Each row was made from one path, in order. Every step used is in the known rows, and no mark comes twice. Write each row's path.
Known rows
faruru -> niti: [ 1.51  1.02 -2.09 -0.11 -0.48  0.69 -0.18  0.75 -0.96  0.23  0.38  0.69
 -1.24 -0.49  1.28  2.17 -0.06 -0.09]
boket -> gari -> viviso -> bovon -> faruru -> niti: [ 3.30 -0.27  0.48  0.00  2.18  1.43 -1.25  1.41  2.88  0.29 -0.32  1.59
 -0.46  1.21 -0.08 -0.62 -1.91  0.36]
viviso -> niti -> boket -> gari -> faruru: [-0.71  0.38  3.10 -0.80 -0.53 -0.38  0.46 -3.07  3.30 -0.47  1.32  1.44
 -0.84  0.53 -1.33 -2.72  0.51  2.03]
viviso -> bovon -> boket -> gari: [-0.19  0.03  1.13  0.17  3.93 -0.21 -0.86 -1.30  3.00  1.79  1.47  0.78
 -0.76 -0.40 -2.68 -2.48 -1.33 -0.40]
bovon -> faruru: [ 2.53  0.97  1.07 -1.92  1.78  0.32 -1.50  0.56 -0.60 -0.21 -0.99  1.22
 -2.12 -0.38  0.55 -1.18 -1.06 -0.44]
niti -> boket: [-1.33  0.44  1.07  2.02  0.26 -0.98  0.93 -0.88 -0.01  1.30  0.68 -0.84
  0.75  1.39  1.31  0.09  1.44 -0.10]
niti -> boket -> gari: [-2.01 -0.01  2.17  2.11  2.14 -1.36  0.79 -1.60  2.23  1.09  2.78 -0.66
  0.68  0.98  1.24 -1.96  0.24  0.03]
viviso -> bovon -> boket -> gari -> faruru: [ 1.15  0.33 -0.14 -1.73  3.24  0.06 -1.16 -2.19  5.56 -0.23 -0.03  0.81
 -2.13 -0.19 -4.97 -3.47 -1.12  0.22]
gari -> faruru: [ 1.46  0.40 -1.33 -2.00 -0.72  0.25 -0.46 -1.08  2.67 -1.91 -1.49  0.00
 -1.18  0.01 -2.35 -1.00  0.28  0.66]
niti -> boket -> gari -> viviso -> bovon -> faruru: [ 0.52 -0.95  3.62  2.01  3.18 -0.04 -0.08 -0.31  3.61  1.28  0.14 -0.10
  1.34  3.04 -0.04 -2.77 -0.33  0.26]
viviso -> gari -> faruru: [ 2.93 -0.22 -3.18 -0.18 -0.90 -0.28 -0.60 -0.40  0.66 -2.94 -2.24 -1.99
 -0.46  2.22 -2.33  0.19  1.51  0.20]
faruru -> bovon -> boket -> gari -> viviso -> niti: [-1.42  2.75  4.80  0.98  0.46  3.56 -1.43 -1.61  0.01 -0.10  0.33  0.23
  0.32 -0.72 -2.13 -2.51 -0.39 -1.74]
bovon -> faruru -> niti -> boket: [ 2.76  2.66 -0.13 -0.03  1.55  0.11 -0.62  0.16 -1.69  1.37 -0.23  0.86
 -2.49  0.49  3.05  1.36  0.43 -0.57]
faruru -> gari -> viviso -> niti: [-1.27  0.43  2.83  0.62 -2.23  1.83  0.63 -0.28  0.09 -2.23  0.33  0.67
  4.98 -0.70 -0.35  0.81 -0.39 -1.62]
niti -> boket -> gari -> faruru -> bovon -> viviso: [-0.49  1.79  2.46  1.41  2.56 -0.42  0.90 -1.99  4.61 -1.27  2.03 -0.79
 -2.09  2.70 -0.34 -0.44  1.39 -0.39]
bovon -> faruru -> gari -> viviso -> niti: [ 1.22  1.54  3.99 -1.36 -0.42  2.00 -0.94  0.16 -0.58 -2.64 -0.79  1.72
  3.13 -1.02  0.24 -0.24 -1.57 -2.21]
niti -> boket -> gari -> faruru: [-0.66  0.32  1.02  0.20  1.46 -1.07  0.40 -2.64  4.89 -0.74  1.29 -0.70
 -0.65  1.09 -1.28 -2.89  0.41  0.76]
faruru -> niti -> boket -> gari -> viviso: [-1.00  0.58  0.47  3.23  0.20  0.46  0.20 -0.49  1.97 -0.03  2.21 -0.99
  2.26  1.05  2.24  0.54 -0.07 -0.51]

Which path is each row?
[ 2.67  0.87  0.11  1.78  0.83  1.01 -0.11  0.90  0.33  1.70 -1.68  0.47
  0.07  3.01  1.39  1.33  0.88  0.25]
gari -> viviso -> bovon -> faruru -> niti -> boket
[-1.35  0.78  2.00  0.91  1.52  1.32 -2.31 -1.31  2.34 -1.41  1.30 -1.21
  1.95 -1.81 -1.42 -2.28 -2.41 -2.44]
bovon -> boket -> gari -> viviso
[ 2.96  1.59 -2.30  0.76 -0.01  1.32  0.33 -0.51  0.25 -2.01 -3.18 -2.73
 -1.92  3.63 -2.86 -0.49  3.15 -0.30]
viviso -> gari -> faruru -> bovon
[ 3.09  1.25 -4.38  1.70 -1.23 -0.52  0.36 -0.81 -0.52 -1.44 -1.39 -2.31
 -1.01  3.01  0.31  2.24  2.93  0.31]
viviso -> gari -> faruru -> niti -> boket
[-2.60  0.94  3.86  2.40 -1.90  0.82  1.73 -1.39 -0.11 -0.87  1.00 -0.16
  5.53  0.57  1.08  0.91  0.80 -1.60]
faruru -> gari -> viviso -> niti -> boket
[ 2.48  1.37 -2.23 -1.81  2.84  0.81 -1.49 -1.43  4.67  0.13  0.30  1.44
 -3.41 -0.89 -3.89 -1.28 -1.15  0.24]
viviso -> bovon -> boket -> gari -> faruru -> niti
[ 0.18  1.61 -1.24  1.88 -0.14 -0.13  0.84 -0.36 -1.20  1.62  0.92 -0.28
 -0.69  0.82  2.56  2.33  1.55  0.03]
faruru -> niti -> boket
[ 0.22  2.37  3.26  0.52 -1.24  0.69  1.38 -1.75  0.81 -0.85 -0.12  0.98
 -2.28  2.63 -0.14  1.72  2.95  1.02]
gari -> faruru -> bovon -> viviso -> niti -> boket
[ 4.28  0.43 -4.73  0.11 -1.33 -0.43 -1.08  1.10  0.11 -4.19 -0.20 -0.65
 -1.38  1.90  0.43  5.14  0.55 -0.34]
bovon -> viviso -> gari -> faruru -> niti
[ 1.82  1.98  1.49 -1.93  3.04  0.08 -0.51  0.07  0.36 -1.42  0.10  0.96
  0.32 -1.16  0.69 -0.57 -1.57 -2.86]
bovon -> faruru -> gari
[ 1.57  2.05 -2.48 -0.15 -0.79  0.09  0.48 -1.42  1.54 -0.43 -0.45 -0.17
 -1.92  1.01  0.02  1.28  1.75  0.78]
gari -> faruru -> niti -> boket
[-1.46  0.92  3.93  0.10 -0.50  1.82 -2.34 -1.44  0.68 -1.06  1.34  1.14
  2.02 -2.35 -1.50 -2.10 -2.20 -1.19]
bovon -> boket -> gari -> viviso -> niti
[-2.08  1.56  5.84  2.44  1.40 -0.02  1.31 -1.27  0.42  0.89  3.45  1.10
 -0.85  2.04  2.08  0.76  1.29  0.04]
faruru -> bovon -> viviso -> niti -> boket -> gari
[-2.13 -0.02  4.33  1.20  0.23 -0.77  0.76 -2.10  0.70  1.38  2.79  1.25
  0.54  0.45  1.12 -1.66  0.35  1.21]
viviso -> niti -> boket -> gari
[-1.30  0.40  0.83  1.29 -0.27  1.21  0.45  0.12  1.44 -2.57  0.36 -1.41
  5.03 -0.18 -0.38  0.62 -0.79 -2.94]
faruru -> gari -> viviso
[ 1.60  1.58  1.63  1.32  1.90  0.88 -1.31  0.02  1.20  0.06  1.11  0.03
  0.27  0.64  2.67 -0.58 -1.13 -0.97]
bovon -> faruru -> niti -> boket -> gari -> viviso
[-1.23 -1.13  3.80  0.69 -1.75  1.42 -0.67 -0.61  1.32 -1.34  1.31  1.24
  2.82 -0.46 -0.41 -1.60 -1.34  0.72]
boket -> gari -> viviso -> niti
[ 2.75  3.58 -2.23  0.29  1.19  1.81 -1.35 -1.54 -0.57 -1.87 -3.14 -2.88
 -2.69  1.73 -3.96 -1.08  2.41 -2.18]
viviso -> gari -> faruru -> bovon -> boket
[ 2.45  0.80  0.95  0.76  4.17 -0.73  0.22  0.06  2.03  2.82  1.20  1.77
 -2.69  1.99  1.45 -0.84 -0.13  0.93]
viviso -> bovon -> faruru -> niti -> boket -> gari
[-1.36  0.11  3.71  1.47 -1.57 -1.14  0.83 -0.53 -1.12  0.22  2.32  1.78
  0.69  1.03  2.76  3.28  0.96  0.58]
bovon -> viviso -> niti -> boket
[-0.69 -2.47  1.53  2.11  1.00  0.57  0.35  0.27  4.22  0.20  0.50 -0.18
  2.69  2.22 -1.98 -1.83 -0.86  0.71]
boket -> gari -> viviso -> bovon
[ 2.22  0.62  1.30 -1.17  3.80 -0.15  0.62  0.45  1.58  0.27 -0.74  1.29
  0.04  0.74 -0.84 -0.84 -0.96 -1.47]
viviso -> bovon -> faruru -> gari
[-0.45  2.25  4.03  0.23  0.50  1.13  1.30 -3.11  2.70  0.34  0.32  0.74
 -2.43  1.94 -1.87 -3.24  2.34  1.51]
viviso -> niti -> boket -> gari -> faruru -> bovon
[-0.04  3.83  1.01  0.43  2.30  1.99 -0.79 -1.08 -1.40  1.12 -0.93 -1.00
 -2.38 -0.42 -1.58 -1.05  0.88 -2.35]
faruru -> bovon -> boket
